In the rows, 128 means zero.
Known rows, with every step that occurs:
X > V > R > J > A: [122 109 115 173  92  64  97  92 155 111 121 132 111  41 157 105 113 143
  74 123 164 120 112 114  64 153  97  63 134 146 144 135 145 157 167 117
 115 141 111 197  93 148  88 110 150 189  93 158 148  89 153 145 134]
Y > J > R > V: [151 102 110 156  89  94  96 103 125 123 131 139 106  87 140 109 108 127
  78 109 175 132 106 159 108 149 115  91 164 126 136 116 127 113 170  76
 145 102  84 155 112 100  78  95 184 171 110 159 136 141 148 127 127]
M > V > X > R > J: [117 107 108 162 104 118  83 116 131 127 115 170 121  48 172 117  87 148
  46 135 168 103  99 144 102 158 130  85  99 141 164 134 121 116 145 130
 165 127  96 105 119 116  88  88 152 204  92 166 136 121 155 165 119]
X > R: [126 123 105 153  85 127  91  99 141 107 114 148 112 100 167 110 108 121
  81 111 154 135 113 159 112 166 117  93 155 126 148 121 157 131 151 128
 160 148  94 111 118 107  82  91 159 176 114 169 129 130 150 121 128]
Y > C: [141 120 109 152  95 112  96 102 141 116 112 140 120 111 150 103 123 119
  84 113 160 122 124 145 103 153 115 115 142 137 142 129 148 152 156 129
 152 124 106 163 111 136  92  94 145 170 179 134 119 118 150 121 114]
C > Y > R: [122 135  98 157  95  84 104 113 142 117 121 149 121 101 163 115 102 110
  55 111 178 138 113 137 118 146 116 101 178 157 135 131 182 130 170 108
 114 133 122 125 110 122  74 105 169 162 141 160 140 118 155  83 112]
V > R: [145 121  98 147 101  98  87 103 141 108 113 140 108  78 150 109 116 118
  77 111 154 114 131 131 100 161 123 106 142 144 123 119 181 144 158 146
 133 156  93 157 105 142  85  88 178 178 116 155 134 128 150  93 123]
M > V: [121 106  96 156 103  91  73 106 125 122 108 149 113  76 162 108 104 116
  58 127 129 121 124 155 102 142 117  95 159 103 142 117 124 119 155 137
 128 115 105 103 123 111  69  91 161 182 168 143 127 139 162 121 114]
J > A > M: [130 126  96 155 100  68  93 106 119 101 108 149 122  93 159  92 133 118
  83 124 132 152 132 125  97 162  81  95 187 109 119 138 158 168 146 144
 106 122 124 162 113 132  81  95 135 169 141 195 127 126 164 122 111]
J > Y > R: [124 151  93 157  92 113  97 117 129 110 126 158 120  82 159 121 100 113
  63 124 160 114 112 135 133 146 109  94 179 138 102 122 199 143 152 120
 114 134 124 155 119 122  76  90 173 165 134 183 138 105 154 111 124]
R > J > Y > C: [128 119 107 166  86 123 100 114 122 108 115 154 128  82 141 101 115 121
  77 122 177  93 104 135 116 148 106  87 137 147 129 143 131 175 158 138
 134 108 116 187 112 135  74 103 121 176 174 174 129  91 140 129 120]
M > V > R > J: [127 103 103 166 107  78  78 113 120 121 112 149 114  42 139 104 101 127
  51 135 165  88 121 136  89 146 131  70 125 143 141 123 125 131 157 141
 118 122  95 133 103 137  70 100 165 206 111 146 143 123 155 126 124]
A > M > V > X > R: [128 136  92 155 113  91  80 118 133 106 105 171 121  63 183 134  91 122
  19 139 156 155 118 145 114 166 117 100 136 128 143 124 151 114 136 141
 136 138 112  95 119 118  86  75 167 203 103 198 124 128 167 150 109]
R > V: [142 102 103 147  97  90  90  93 125 122 117 128 109  78 159  99 145 120
  65 111 145  98 114 131 114 145 106  92 189 124 137 125 156 124 162  97
 153 107 101 119 123 120  73  94 168 177 169 147 132 143 149  89 124]
M > A > C > Y > R > J: [106  90 111 174 105  76 110 117 122 116 130 170 136 115 149 119 129 138
  43 114 225 115 105 139  99 123 108  70 139 160 141 156 189 145 163 100
 107 107 134 131  98 123  80 111 142 186 127 163 150  94 156  75 105]
C > Y > R > J: [116 117 104 167  92  86 107 116 122 120 123 153 125  88 151 104 103 121
  62 114 191 114 102 132 113 143 117  79 155 173 138 140 157 140 166  94
 122 112 115 122 106 132  78 114 149 167 122 163 150 117 148  94 119]
A > J > R: [135 127 107 151  78 106  85 114 122 110 123 149 115  89 141 102 118 122
  82  95 178 137 121 151 105 138 126  83 127 154 125 118 118 139 168 105
 125 120 101 178 116 113  74  91 151 168  92 164 133 132 143 105 123]
M > V > R: [134 119  95 157 108  77  75 105 138 116 110 142 110  54 148 115  93 113
  43 126 151 117 133 140  96 150 129  90 138 122 141 113 157 121 156 150
 111 143 101 137 108 126  68  88 180 202 123 145 133 123 160 116 119]
M > V > R > J > Y > C: [130 131 104 176  99  87  92 117 132 107 112 152 127  47 129 121  87 114
  30 144 191  94 116 136  95 145 121  73 117 157 140 136 146 152 160 150
  93 125 117 194 100 144  64 102 143 221 137 161 133  77 151 145 120]
V > X > R > J > A: [122 117 116 161  99 121 109 111 135 118 122 156 126  72 169  96 102 159
  94 123 165 111  99 120  86 172 100  85 117 154 162 152 146 163 143 139
 174 143 107 182 113 129  99  97 130 183  82 194 138 113 149 167 119]
V > X > R: [134 135 102 144 102 135  93 109 147 116 118 155 116  79 183 117 100 141
  72 114 156 128 108 142 117 173 124 116 117 149 146 131 172 130 145 136
 180 161  94 141 117 120 100  76 169 174  99 178 127 128 148 130 120]
V > R > J > A: [133 107 111 164  99  84 100 104 131 114 119 141 120  64 133  87 120 138
  95 121 163  95 122 113  74 162 101  76 135 150 133 142 158 172 155 142
 123 141 108 210  99 152  82 109 140 186  99 171 146 111 153 122 126]
A > M > C > Y: [130 112  81 151  99  59  95 109 111 100 106 162 120 125 171 117 135 104
  37 111 171 162 119 144 109 159 103 105 193 149 139 143 158 136 159 127
  93 111 114 115 116 107  70 102 133 162 166 195 127 111 150  79  90]
A > J > R > V > X: [154 125 107 142  93  87  97 114 126 123 131 138 114  58 157 109 132 134
  47 104 186 101 106 121 113 137 130  92 120 176 135 131 139 115 172  82
 152 112 106 183 116 124  79  84 173 182  84 167 135 135 140 102 116]
A > J > Y > R > V: [147 142 106 156  83 104  93 116 115 121 129 148 125  65 154 117 117 109
  21 119 191  81  97 122 145 124 113  63 179 151 102 125 167 124 173  76
 108  97 132 162 123 136  60 103 168 188 118 179 146 120 141  88 130]
C > Y: [123 119  94 149  97  83  95 106 134 113 110 138 117 107 174 104 124 108
  70 107 159 136 112 148 120 149 112 105 174 133 137 136 159 140 174 126
 126 130 106 124 113 117  65  99 149 162 169 165 132 130 152  77 107]
V > X > R > J > A > C: [119 102 125 160 107 113 113 108 140 109 127 170 128  69 160 101 133 162
  71 126 188  95 108 123  89 168  99  95 119 136 182 160 165 157 149 141
 170 148 106 191 103 125  93  96 120 185  90 191 139  98 150 153 121]
Y > J: [148  95 109 152  98 124  76 110 113 127 114 156 116 102 165 102  99 125
  88 113 139 123 108 164 122 157 116 110 145 102 119 118 113 136 162 121
 153 106  79 145 110 123  96  96 164 155 133 152 136 153 150 118 125]
A > C > Y > J > R > V: [141  94 112 158  96  59 113 103 136 108 136 143 113 103 142 123 140 117
  33 109 219 128 105 161 113 140 106  98 186 130 170 137 159 112 200  72
 120 110  95 164  98  90  52 104 159 169 131 169 139 114 146  94 114]
Y > J > A > C: [140  81 119 157 106  99  92 106 126 117 126 169 125 108 153 101 124 133
  89 121 159 111 115 150 101 157  90 110 163  79 153 140 137 148 170 135
 137 119  95 209 101 116  86 106 131 155 148 168 136 123 156 134 119]

Rows:
[120 108  97 161  87 119  93 116 107 109 115 157 121  66 155  97 121 122
  82 122 158  86 104 137 129 146 104  81 152 126 110 134 130 167 157 131
 134 105 106 162 119 125  64  97 133 171 146 187 140 110 144 108 124]
R > J > Y
[131 119 100 157  88  89 100 114 129 111 126 146 114 117 156 116  91 116
  85 103 189 173 103 177 109 153 118 101 150 132 140 128 131 130 182 103
 120 124  90 161 102  99  69 103 165 153 113 174 136 125 150 109 112]
C > Y > J > R
[121 133  90 165 100  39 114 113 126 107 120 162 130 131 155 123 111 113
  39 126 183 173 118 121  84 158  89  88 202 163 140 151 189 141 153 120
  63 125 145 147 109 123  77 117 131 166 136 205 135  82 159 112  90]
J > A > M > C > Y > R
[142 102 101 154  95  98  86 113 124 122 117 154 121 114 179 108  94 113
  73 113 165 146 100 167 126 152 109 103 156 121 134 133 128 133 181 116
 135 111  90 143 104 115  77 109 154 157 151 158 139 141 152  93 112]
C > Y > J
[122  83 105 154 111  95  88 104 123 109 117 162 123 120 163 114 152 137
  67 108 169 121 127 153  98 135 102  95 146 100 132 139 174 152 150 136
 139 127 114 150 111 113  87  84 145 174 171 146 128 115 160  79 104]
M > A > C
[146 107 106 159  97  82  83 112 107 113 111 161 125 108 160  97 104 119
  89 130 136 161 117 147 106 164  81  98 171  94 115 134 121 160 151 129
 114 106 103 184 107 131  92 102 139 162 125 195 134 140 165 142 117]
Y > J > A > M
[124 103  90 148 100  82 100 104 129 112 115 148 117 134 170 115 123 116
  56 102 168 136 109 151 101 155 115 106 170 148 159 142 152 130 168 127
 117 123 104 121 116 100  71 107 136 158 178 165 130 110 143  85  94]
M > C > Y
[115  99 114 166 102  88 114 116 125 112 127 168 127  90 141 108 136 121
  46 117 213  88 111 132 113 139 113  81 160 161 152 150 173 140 174  94
 116 112 116 136  99 127  72 116 139 168 133 163 148 105 146  82 120]
A > C > Y > R > J
[160 116 107 146 101  96  98 113 130 129 138 145 108  72 155 119 101 140
  61 114 177 118 100 139 114 158 125 109 125 145 137 126 144 111 168  84
 169 113  86 174 109 111  96  80 193 170  95 167 136 134 147 133 118]
Y > J > R > V > X
[144 128  98 142 102  87 106 107 138 116 134 132 106  64 155 112 129 135
  64 111 174 114 114 120 102 154 124 107 142 161 141 132 182 118 161  93
 166 131 106 160 119 112  84  72 188 176 121 165 128 122 149 110 113]
J > R > V > X
[128 111  96 170 105  32  81 118 116 114 109 163 132  99 175 113  84 106
  30 143 157 181 109 155  98 151  84  85 187  91 142 138 110 135 168 135
  72  98 120 145 105 118  59 114 132 186 146 192 136 129 174 136  97]
C > Y > J > A > M > V
[111 106 118 169  84 111 104 101 128 111 120 149 125  89 149  88 109 143
 101 121 164 124 104 142  79 163  94  66 148 134 165 144 137 162 147 129
 151 133 105 161 112 121  82 112 125 186  92 186 140 115 149 156 128]
X > R > J > A
[123 104 114 166 106  49 117 107 143  98 122 149 126  79 139  97 150 130
  57 123 210  97 122 118  82 152  96  79 155 155 167 165 191 170 182 142
 100 148 113 216  86 143  56 117 119 187 126 181 148  92 149  94 113]
V > R > J > A > C > Y
[139 121 104 156  95  78  83  91 163 107 115 131  99  52 170 126 106 122
  51 111 158 140 120 136  97 152 116  91 141 139 130 110 170 128 171 116
 121 154  97 152 101 138  89  91 189 177 107 139 136 105 152 109 130]
X > V > R
[125 116 113 163 106  41 128  98 149 110 137 139 126  92 142 114 144 121
  26 124 203 105 113 112  98 139  88  83 220 143 169 156 229 126 182  88
 100 126 140 172 103 122  56 118 149 184 165 170 142  95 157  87 109]
J > A > C > Y > R > V
[139 104 107 158  98 101  89 108 124 114 114 150 113  64 138  97 119 129
  85 113 166  86 122 126  99 159 123  82 124 160 123 130 147 157 158 133
 141 133  89 163 102 146  84  99 160 183 101 159 145 128 144  98 130]
V > R > J
[136 121 105 168 100  60  94 112 115  98 109 151 122  66 136  89 128 125
  77 133 165 122 133 110  81 165  92  73 152 156 116 145 158 182 146 144
 100 129 115 196  98 158  81 104 136 192  88 200 143 114 159 126 121]
V > R > J > A > M
[139 112 107 156  87 110  89 111 123 118 128 153 110 104 141 111  91 124
 101 106 166 156 112 170 100 157 123 104 130 119 130 115 117 128 161 108
 139 121  80 166 107 101  88  90 171 153  99 163 133 135 150 134 125]
Y > J > R
[114  78 120 162 103  92 104 103 117 112 123 158 126  84 140  83 157 140
  94 121 166  84 122 124  85 151  90  84 162 112 158 154 138 169 159 130
 137 111 109 190 106 130  77 109 107 168 147 168 139 112 151 124 119]
R > J > A > C
[108 104 102 174 103  51  81 113 100 112 105 159 129  61 147  90 113 125
  61 146 140 126 122 125  78 147  87  65 168 109 139 139 106 151 143 138
  94  91 124 139 113 134  69 105 122 194 138 188 136 122 169 149 112]
R > J > A > M > V
[133 136 110 177  85  91 101 102 162  99 118 136 116  43 150 127 100 127
  35 125 202 113 105 127  99 148 102  73 112 169 129 134 159 164 172 123
 109 138 112 210  93 151  82 105 151 199 124 157 137  59 139 143 133]
X > V > R > J > Y > C
[128  79 105 162 110  86  89 113 123 114 123 168 131 142 176 123 124 130
  50 114 200 148 103 173 113 132  97  97 145 107 139 147 160 148 177 117
 118 111 106 163  95 106  80 102 139 171 164 159 140 120 160  77 100]
M > A > C > Y > J
[113 118 110 173  94  70 115 113 130 121 128 147 132  93 149  92  99 131
  78 122 185 124 101 119  91 144  97  71 173 169 149 155 163 158 166 107
 104 120 132 167 105 140  74 122 130 173 119 177 149 100 154 116 115]
C > Y > R > J > A
[131 111 110 153  98 141  95 112 131 118 117 164 119  67 174 103 108 148
  79 119 171  96  97 131 111 171 123  97 102 161 154 141 139 140 142 129
 189 138  88 137 114 131 103  88 151 180  84 183 138 122 144 142 124]
V > X > R > J
[133 139  97 158  89  96 104 106 128 118 132 140 116  67 152 120 116 111
  35 124 171  95 105 120 132 139 107  81 202 144 114 125 206 126 162  92
 121 114 129 137 122 125  65  96 184 183 143 176 139 103 149 100 127]
J > Y > R > V
[136 106 108 158  86  77  88 107 118 120 131 134 120 100 140 109 132 138
  51  98 199 139 108 145  91 114 113  54 132 147 120 128 141 131 163  76
 121  95 126 159 115 109  70  92 163 202 107 157 137 131 151  88 114]
M > A > J > R > V
[134 142 112 163  92 144 113 118 142 104 119 164 130  69 167 119  93 138
  58 131 201 106  93 134 122 168 113 100  95 174 152 150 167 160 145 139
 171 140 111 198 109 135  95  91 130 193 115 196 128  77 139 162 117]
V > X > R > J > Y > C
[117  97 123 171 103  89 109 111 124 117 134 168 131  84 128  96 136 141
  83 124 189  83 121 117  87 147 101  80 162 134 158 149 167 159 156 111
 121 119 123 182 103 139  87 112 129 168 120 166 145  97 152 129 125]
Y > R > J > A > C
[116  91  99 158 109  68  98 106 132 104 117 154 128 132 172 119 147 129
  45 105 193 142 119 155 102 132 100  92 165 119 146 149 187 149 169 130
 113 130 126 147 102 104  69  96 135 178 182 160 132 109 159  61  95]
M > A > C > Y
[151 111 101 138 112  96  95 103 133 128 123 134 113  61 178 105 134 134
  54 119 146  81 109 112 125 155 118 113 150 145 132 137 174 119 160 110
 175 117 101 137 122 130  92  79 178 178 148 156 131 140 149  97 113]
R > V > X
[111  83 114 165 101  63 113 106 128 103 123 156 129  92 147  89 151 132
  73 120 188 101 112 129  91 145  88  82 174 128 172 166 158 171 178 131
 115 120 119 187  99 119  57 119 100 170 159 179 142 100 151  93 108]
R > J > A > C > Y
[134 138  91 166 111  34  82 110 128 100 106 148 120  58 149 112 100 110
  42 148 146 152 142 121  77 158  97  76 170 114 130 128 163 145 148 157
  70 143 127 164 103 142  64  95 159 205 111 188 130 111 174 134 109]
J > A > M > V > R
